(in the rows, 128 means zero)
Known rows, with every step that occurs
posi -> niken -> piled: [124 137 134 160 143 145  97 133 116 144 104 115 119 113 129 132 132 172
 138 103 112 164]
niken -> leza -> nifo: [132 118 172 149 137 147 106 155  91 172 113 120 114 133 113  85 152 172
 116 110 133 172]
leza -> nifo -> piled -> niken: [107 151 134 115 154 106 105 179  88 146 128 114 104  99  82  98 125 174
 160 120  97 152]
gopug -> vize -> leza: [ 94  83 162 117 100 125 108 148 102 177  94 108 137 147 114 123 127 122
 155  96 119 116]
gafa -> niken: [127 160 151 112 144 119 114 125 111 152  95 120 109 141 140 139 115 158
 125 117 112 121]
gafa -> nifo: [135 126 156 152 133 131 116 147 115 142 133 121 140 142 118 103 138 138
 134 140 125 129]
vize -> leza: [117  95 155 143 113 132 105 139 121 152 119 116 129 145 118 120 140 137
 136 112 116 135]
piled -> niken -> gafa -> nifo -> leza: [130 103 149 137 130 124 112 185 103 166 129 125 115 139  72  64 114 185
 160 112  62 129]
niken -> gopug -> vize -> leza -> nifo: [102  68 179 137 135 127  80 190  76 213 110  82 154 149 107  85 159 127
 147 126 134 148]
piled -> niken -> gafa: [140 124 117 109 153 134 121 149 138 138 146 131 100 130 101 121 108 156
 147 125  86 130]
niken -> leza -> nifo -> gafa: [131 104 173 128 148 121 114 148  73 154 123 114 117 127 104  58 114 162
 124 115 141 170]
gopug -> vize -> leza -> nifo: [102  79 174 129 118 124  90 169  78 197  85  91 139 136  99  98 134 132
 150 102 143 137]
vize -> leza -> nifo: [124  93 168 154 129 130  87 161  97 173 113  99 129 133 104  91 147 150
 134 119 141 155]
vize -> leza -> nifo -> gafa: [123  78 168 132 140 102  91 155  81 158 123  92 133 129  95  63 109 144
 144 126 149 154]
leza -> nifo: [135 125 141 139 146 126 108 150 104 149 121 110 129 117 114 102 135 141
 125 135 154 149]
vize -> leza -> nifo -> gafa -> niken: [122 110 190 117 156  92  78 153  63 182  92  85 115 140 106  76  96 176
 140 117 134 146]
gopug -> vize -> leza -> nifo -> piled -> niken -> posi: [ 56 128 185 141 119  80  88 196  81 196  77  98  93 121  62  85 133 171
 172  70  74 166]
gafa -> niken -> leza: [124 154 181 124 134 139 112 128 100 173  88 132  96 154 140 126 130 189
 116  94  94 145]
leza -> nifo -> piled -> niken -> gafa: [118 143 133 124 160 114 104 195  87 140 158 110  90 116  63  87 119 178
 161 122  82 158]
posi -> niken -> gafa: [150 133 115 138 141 138 108 147 131 142 123 110 111 128 125 119  98 153
 128 111 112 144]
piled -> niken: [127 133 119 100 148 128 123 131 140 145 114 135 113 113 120 134 115 151
 146 124 101 127]
nifo -> piled -> niken: [ 99 154 122 104 136 107 124 158 113 125 135 135 102 109  96 126 117 160
 163 113  72 132]
posi -> niken -> gopug -> vize -> leza: [106  87 156 128 125 132  82 171 103 213  82  90 148 141 136 114 125 135
 147 104 108 139]

Rows
[105 144 181 138 132 133 111 179  88 160 130 138 101 142  86  87 142 200
 159 100  48 154] => gafa -> nifo -> piled -> niken -> leza
[ 83 128 146  96 158 105 100 208  66 186 125 100 128 112  86  92 136 152
 171 127  90 147] => leza -> nifo -> piled -> niken -> gopug -> vize
[106 140 175 152 125 128 109 179  63 152 134 119 103 131  91  79 152 178
 133  98 106 177] => niken -> leza -> nifo -> piled
[100 101 201 123 151 116  65 187  60 235  79  77 135 159 120  96 145 160
 144 117 118 142] => gafa -> niken -> gopug -> vize -> leza -> nifo
[ 89 173 166 166 134  86 116 173 118 140 124 130  94 130  81  93 137 176
 156 107  54 158] => gafa -> nifo -> piled -> niken -> posi
[106 109 128  85 151 126 117 161 119 184 112 121 139 126 123 124 126 130
 157 132  93 121] => piled -> niken -> gopug -> vize
[132 108 162  99 166 120 107 151  86 171 111 120 105 111  96  64 100 187
 142 112 116 170] => piled -> niken -> leza -> nifo -> gafa
[127 149 157 123 160 122 104 147 110 166 121 115 126 151 148 127 140 155
 120 142 103 133] => gafa -> niken -> gopug
[135 110 142 116 156 100 113 145  86 133 131 103 133 112 104  74  99 133
 133 142 161 148] => leza -> nifo -> gafa
[102  60 169  88 165 101  80 187  69 212 106  83 145 127  89  61 107 146
 173 129 115 146] => piled -> niken -> gopug -> vize -> leza -> nifo -> gafa
[133 141 164 102 173  89 100 143  70 158  99  96 114 122 116  86  85 164
 132 132 145 141] => leza -> nifo -> gafa -> niken
[129 122 122 111 163 131 113 152 139 159 139 130 129 124 128 121 138 147
 141 148  91 137] => piled -> niken -> gopug
[111 147 121 112 142 117 124 172 111 118 166 129  89 127  77 114 110 165
 164 114  56 136] => nifo -> piled -> niken -> gafa
[ 97 108 168 139 153 114  74 212  80 185 144  99 120 127  78  78 159 178
 164 128  75 171] => vize -> leza -> nifo -> piled -> niken -> gopug
[127 145 152  91 154  92 119 120  93 135 106 114 112 134 129 112  76 153
 132 126 120 120] => nifo -> gafa -> niken
[119 137 181 131 181 106  88 146  53 151 112  95 110 123 102  87 114 188
 143 123 129 167] => leza -> nifo -> gafa -> niken -> piled
[125 126 149 111 140 149 119 135 129 164 106 145  99 129 121 118 129 181
 135  98  81 149] => piled -> niken -> leza
[ 73 106 169 104 125 103  86 199  63 195  93  95 112 119  67  95 125 166
 185  88  88 140] => gopug -> vize -> leza -> nifo -> piled -> niken
[143 118 161 128 154 124  94 151  77 178  86 101 112 113 119  60  88 184
 123 101 141 180] => posi -> niken -> leza -> nifo -> gafa
[ 99 148 152 114 125 128 122 161 100 148 127 143  89 128  96 110 133 191
 152  87  51 155] => nifo -> piled -> niken -> leza
[130  98 161 162 111 125 117 179  91 152 143 115 129 157  81  60 128 161
 142 118  88 129] => niken -> gafa -> nifo -> leza
[ 84 118 216 127 139  62  83 160  62 206  48  78 104 146  95  71  93 160
 144  82 123 155] => gopug -> vize -> leza -> nifo -> gafa -> niken -> posi
[ 83  97 167 112 132 111  83 214  61 188 125  92  99 135  47  83 117 170
 187  89  72 145] => gopug -> vize -> leza -> nifo -> piled -> niken -> gafa
[132 122 163 123 155 146 101 156 104 187  99 127 100 117 105  90 139 194
 133 104 108 171] => piled -> niken -> leza -> nifo
[136 137 149 140 127 151 107 135 119 172  84 127 108 129 142 115 120 177
 117  86 108 162] => posi -> niken -> leza
[ 91 174 153 151 147  83 107 176 106 147 112 119  84 103  77  89 134 178
 147 102  83 177] => leza -> nifo -> piled -> niken -> posi
